What can hang from each mark
Z: E N Y
P: N Y
N: C Y Z
Q: C E N Y
C: E Q Y Z
Y: C E N P
E: N Q Z

Each row was made from one small tree. Brackets hold a mark, then the marks that hang from it, in alphabetical order. Every link used is in the known rows. Write each row's tree.
In the rows, 128 means zero.
Known rows
[E [Z N [Y C]]]: [148 151 127 113 123  69 110 129 137 168  93 119 139 141 175 156 100 143
 115 151 118 117 159 163 144 164  95 195 145 138 127 136 136]
[Z [E Q] [N C Y]]: [162 127 104 116  92  72  98 136 133 159  90 115 161 139 154 148 147 148
 114 130 146 116 171 185 132 140 132 110 161  72 116 120 144]
[Z [Y [E Q] [P N]]]: [141  95 106 118 132  77 102 113 162 161 101  67 127 147 150 156 154 165
 109 161 138 112 170  96 137 129  84 210 138 114 133 133 119]
[N [C E [Z [Y P]]]]: [157 109 112 110  90  95 167  96 149 160  98 137 133 145  90 132 155 127
 116 145 145 127 144 150 158 133 113 156 144  81 128 136 107]
[E Z]: [155 155 126 115 122  84 127 118 138 153  86 141 140 141 150 154 132 160
 109 167 116 140 124 145 144 121 105 171 154 145 149 137 146]
[N [C [Y [E Z]]]]: [159 152 123 120 112  82 126 139 134 159  87 162 121 138 124 152 140 157
 109 165 132 122 150 147 144 118 105 194 146  97 144 133 113]
[Z N Y]: [148 132 111 113 113  79 122 126 144 160  97 112 162 138 173 147 129 154
 114 157 138 113 136 167 150 162 101 138 149 136 112 134 132]
[Z E [N Y]]: [153 113 110 109 114  81 108 144 130 171  94 118 203 134 154 150 132 148
 115 154 133 116 153 181 140 154 119 118 164 117 133 120 137]
[E Q]: [161 138 114 118 118  84 139 113 140 145  89  98 153 148 148 151 154 167
 109 156 135 131 134 144 139 113 106 149 150 110 123 134 147]
[P [N Y]]: [161 143 108 110 111  84 106 121 150 156  99 113 146 124 128 152 135 161
 112 163 124 130 132 130 142 119 103 146 159 104 129 110 112]
[E [Q C N]]: [163 152 115 118 120  86 168 124 141 147  87 125 163 157 151 157 149 168
 111 158 123 132 142 151 143  90  90 157 153 109 127 121 137]
[E [N Z]]: [165 147 108 112 121  83 125 118 151 145  91 124 122 147 107 140 119 145
 107 157 124 134 126 157 134 139 108 157 163 121 127 113 135]
[Q C]: [164 156 117 115 121  92 147 127 137 143  93 160 147 142 152 151 139 160
 112 170 125 131 133 147 144 105  95 145 152 130 157 131 119]
[Q E [N C] Y]: [147 176 108 106 113  96 164 109 135 143  97 152 205 159 146 160 123 161
 107 135 147 131 149 118 156  99  95 148 159 109  80 134 106]
[Y P]: [147 131 106 111 141  91 117 107 141 161 100 122 179 138 111 155 141 157
 112 161 128 133 136 118 146 129 102 162 144 158 165 139 126]
[Y C E N P]: [143 133 102 110 179  76 101  98 138 183 113 134 141 149  63 175  87 151
 106 166 121 110 183  92 143 135  86 252 140 145 189 124  96]
[E [Z [Y C]]]: [149 159 131 111 110  77 117 124 138 166  93  99 136 143 165 154 122 140
 115 157 123 127 151 132 142 145  91 199 142 129 141 146 125]
[Q [N C [Y E]]]: [154 138 101 113  92  83 112 123 146 171 101 155 139 149 100 167 135 150
 116 155 139 113 143 145 144 118 110 150 153 100 153 113  97]
[E [N C [Y P]]]: [148 141  92 107  99  81  93 122 145 151 102 145 132 133  82 150 139 141
 115 148 123 127 151 128 138 138 125 161 154 126 166 122 110]
[C E [Q Y]]: [151 121 117 110  76  98 211  99 128 134  87 130 210 146 119 146 154 163
 101 144 140 129 120 168 148 109  89 143 151 104 103 142 112]
[P [Y E]]: [160 107 116 113 135  88 110 127 143 162  92 146 119 140 150 151 151 144
 107 165 143 105 130 110 147 121  97 196 152 129 144 131 101]
[Y [C [Z E]] N]: [161 135 121 106 169  79 147  98 129 179 100 133 152 145  84 150  89 126
 107 153 126 125 180 138 150 148 106 203 150  88 131 119 123]
[Z [N C] Y]: [155 152 107 115  98  75 106 117 147 153  99 142 129 137 160 146 128 147
 115 141 147 111 144 170 149 159 112 124 148 115 115 133 125]
[C E Q Y]: [166 129 115 114  82  97 210 120 120 145  82 108 233 130  99 140 167 158
 108 150 136 123 127 201 146 110  84 143 151  83 101 134 115]
[P N [Y E]]: [167 109 115 113 146  83  93 114 155 155  93 144 101 133 143 152 141 151
 103 157 135 106 137  94 147 116  90 212 155 113 120 117  97]
[Y [E Z] N P]: [133 134 108 114 163  77 104 115 144 177  99 149 114 145  93 167 101 159
 104 187 111 129 161 103 146 129  94 250 150 164 192 131 124]
[N [C Y] [Z E]]: [174 150 115 115 110  89 120 126 135 168  88 108 167 136 117 132 152 131
 113 140 156 130 154 167 139 135 112 120 158  64 111 121 114]
[P [Y C E]]: [164 118 120 111 148  82 105 120 136 171  96 143 121 142 135 161 129 134
 109 149 138 101 150 104 144 127  90 222 146 120 147 129  88]
[Q C [E Z] [N Y]]: [149 183 116 107 102  94 162 166 129 162  83 149 195 147 176 163 128 158
 120 172 107 143 147 156 144  83  87 169 173 121 139 119 117]
[C [Z [E Q]]]: [161  99 125 115 132  88 168 113 133 159  84 107 168 151 142 137 155 145
 109 152 140 134 155 160 142 130 119 150 150  73 110 132 159]
[P [Y [N C]]]: [168 169 103 110 137  80  95 102 147 159  98 160  82 129 113 147 123 130
 105 148 144 117 139 103 156 120 109 188 160 107 128 122  95]
[C Z]: [162 132 119 112 134  92 169 106 139 160  92 155 143 140 113 140 130 145
 111 168 131 138 123 154 154 130 114 147 148 104 125 129 129]
[P [N [C [Y E] Z]]]: [174 130 118 119 137  83 147 113 147 160  95 175 105 129  84 140 129 152
 106 157 139 120 161 144 153 124 106 184 144  45 101 110  94]
[C E [Z N Y]]: [161 100 121 112 100  88 192 119 144 158  91 134 156 144 131 132 132 141
 112 157 137 115 133 206 159 150 107 145 156  84  90 122 133]
[P N]: [164 144 115 114 135  83 116 101 151 140  96 125 147 131 127 153 127 166
 106 154 123 129 130 125 144 118  96 156 154 121 118 117 128]
[Z N]: [159 137 111 116 137  80 126 117 138 153  94 149 170 137 140 154 116 162
 109 154 128 121 135 173 148 144 109 136 154 139 126 124 142]

Which tree is each row?
[157 140 111 111 161  79  92  86 145 160 106 115 166 131  92 163 109 155
 108 140 115 127 168  95 141 131  88 207 139 133 146 120 109] -> [Y C [P N]]
[174 111 120 116 149  73  93 110 149 156  92 109  95 141 141 159 134 150
 104 139 134 102 170  90 136 108  85 246 147  81 111 115 102] -> [P N [Y C [E Q]]]
[161 109 122 116 142  94 184 137 133 175  92 145 162 139 103 141 141 153
 108 185 138 123 146 161 154 130 102 183 143  78 124 127 108] -> [C [Y E] Z]
[172 187 109 114 141  89 157 142 140 172  94 125 136 135 109 137 115 148
 107 186 131 140 150 155 147 108  83 177 163  85 133 106  95] -> [Q [C [Y [N Z]]]]
[129 152 109 109 137  78 106 117 149 178 101  95 130 138 131 153 119 147
 110 182 119 135 154 104 152 146  92 225 148 160 165 142 126] -> [E [Z [Y N P]]]
[155 137 112 113 114  91 204  91 131 172  88 152 207 140  91 144 129 144
 112 150 126 139 122 185 154 130  99 135 143 106 107 126 128] -> [C [Q N] Z]
[158 152 109 102 110  96 190 165 130 142  88 173 159 143 141 139 123 145
 119 171 114 135 155 169 143 105 108 166 171  84 127 113 112] -> [Q [C Z] [E [N Y]]]
[149 143 112 108 135  83 164 107 148 175 102 118 114 141 121 137 113 136
 110 182 137 129 141 135 161 146 103 181 150  99 119 128 116] -> [C [Z [Y N]]]
[159 144 115 113  96  87 150 104 147 157  97 147 101 142 132 131 142 129
 118 153 150 128 136 153 156 145 118 134 141  78 113 137 114] -> [N [C [Z Y]]]
[160 110 114 111 120  99 173 122 132 160  93 101 225 136  90 145 163 157
 109 163 130 126 143 150 151 114  94 177 151 110 131 129 112] -> [C E [Y P]]
[161 122 110 112  78  87 191 106 132 120  83 134 179 141  83 145 144 156
 104 136 117 119 121 195 136 123  96 160 160 113 117 126 138] -> [C [E N] Q]
[163 141 104 114 148  85  94  90 161 166  99 107 141 133 101 147 123 151
 109 152 126 143 141 112 140 128  94 164 153 123 136 111 116] -> [Y [P [N Z]]]
[153 113 106 118 101  83 124 143 141 163  94 103 136 149 144 158 155 165
 113 176 140 117 144 143 131 110 106 164 153  93 152 126 122] -> [N [Y [E Q]]]
[148 147 100 110  80  88 162 117 131 175  93 110 223 133 111 157 145 152
 117 153 128 132 121 179 144 123  96 124 152 120 129 124 113] -> [C [Q [N Y]]]
[149 157 103 108 173  78 107  92 137 178 110 118 158 139  68 166  91 145
 108 159 118 125 174  96 146 135  92 226 143 148 169 126 107] -> [Y C N P]
[156 145 122 121 125  71 127 130 137 151  81 129 140 143 170 155 124 172
 107 156 115 132 145 177 138 132 111 168 156 123 116 129 173] -> [E Q [Z N]]
[138 153 103 105 152  77 106 100 143 185 114  81 152 141 100 161 102 138
 113 163 129 117 175  96 150 152  85 226 138 141 158 136  99] -> [Z [Y C N P]]
[135 107 114 108 155  87 127 104 136 171 109 137 175 157 107 170 118 157
 104 160 134 116 171  81 145 132  88 224 132 141 164 144  86] -> [Q [Y C E P]]
[171 143 112 117 113  76 158 105 147 127  86 159  83 149  97 136 136 142
 107 140 129 132 149 164 141 129 131 165 152  63 104 120 148] -> [E [N [C Z]] Q]
[131 161 116 105  99  88 189 129 123 123  79 149 205 146 164 151 122 166
 102 146 116 139 148 148 140 118  89 195 163 134  93 150 135] -> [C [Q [E N Z] Y]]
[175 165 114 120 117  90 181 145 141 171  82  86 180 151 141 141 154 157
 111 167 132 141 149 172 141  93  85 153 157  66 102 108 119] -> [E [Q [C Y] [N Z]]]
[154 106 114 114 124  83 177 108 121 168  84 156 218 133 124 136 126 138
 110 137 133 124 153 217 147 164 113 117 149  99 105 132 149] -> [C Q [Z E N]]
[149 128 102 108 138  77  93 127 132 189 107 124 194 129 109 164 106 144
 118 151 118 120 171 147 141 153 108 171 145 137 163 118 109] -> [Z [N [Y C P]]]
[137 121 128 114 123  87 141 129 141 152  91 157 135 157 158 159 126 170
 100 179 129 129 137 114 146 120  96 205 148 137 147 144 119] -> [Q [Y [E Z]]]
[147 142 120 114 101  85 140 159 141 175  88 167 137 150 146 166 130 160
 115 188 107 129 144 151 142 101  92 190 158 126 180 115 110] -> [Q C [N [Y [E Z]]]]
[139 111 115 114 143  80 130 151 138 165  90 131 159 141 105 153 134 161
 105 180 105 121 166 129 139 142  98 252 149 148 165 133 125] -> [C [Y [E N Z] P]]
[170 100 120 112 142  97 187 108 143 163  92 120 194 126  66 134 146 155
 105 159 121 134 155 145 159 115  96 196 151  67  97 111 107] -> [C E [Y [P N]] Z]
[150 182 106 104 140  92 183 102 134 147 100 183 137 150 115 145  94 147
 103 155 146 137 164 120 163 108 108 182 161  71  86 130  96] -> [Q E [Y [N [C Z]]]]
[193 156 114 117  93  88 141 105 152 144  88 117 127 130  79 132 142 150
 105 136 142 129 139 163 144 101  97 145 165  37  79  95  99] -> [P [N [C E Y] Z]]
[152 120 107 109 129  84 116 128 132 154  93 117 194 134  89 140 154 138
 108 137 132 117 180 135 140 152 117 177 151 112 136 131 124] -> [Z [E [N [C [Y P]]]]]
[161 161 101 119  96  76 136  97 129 145  90 178 163 126 117 151 122 153
 111 123 137 120 139 205 142 145 110 111 145 115 119 131 128] -> [Z [N [C Q]]]
[160 135 101 118 129  89 110 123 145 182  98 133 137 140  81 145 144 141
 111 161 151 125 160 134 141 130 101 170 143  89 156 122  89] -> [N [C [Y E P]] Z]
[144 139 112 110 134  72  87 136 130 191  99 134 172 128 122 165  99 146
 118 157 103 130 173 151 139 154 108 195 149 148 171 123 121] -> [E [Z [N [Y C P]]]]
[168 167 104 112 129  79  98  96 146 164  97 128 110 146  94 143 108 129
 108 142 148 129 159 141 141 135 112 144 166  85 135 112 121] -> [Y [N C [Z E]]]
[149 114 102 107 116  91  95 128 142 194  97  76 196 138 117 142 149 129
 118 160 140 138 153 138 135 140 112 131 159 112 165 122 115] -> [N [Y P] [Z E]]
[159 143 109 116 117  80 151  95 136 185  93 125 178 155  78 165 104 138
 111 137 132 121 148 168 133 129  77 181 142 102 135 114 101] -> [Y [C [Q [N Z]]] E]
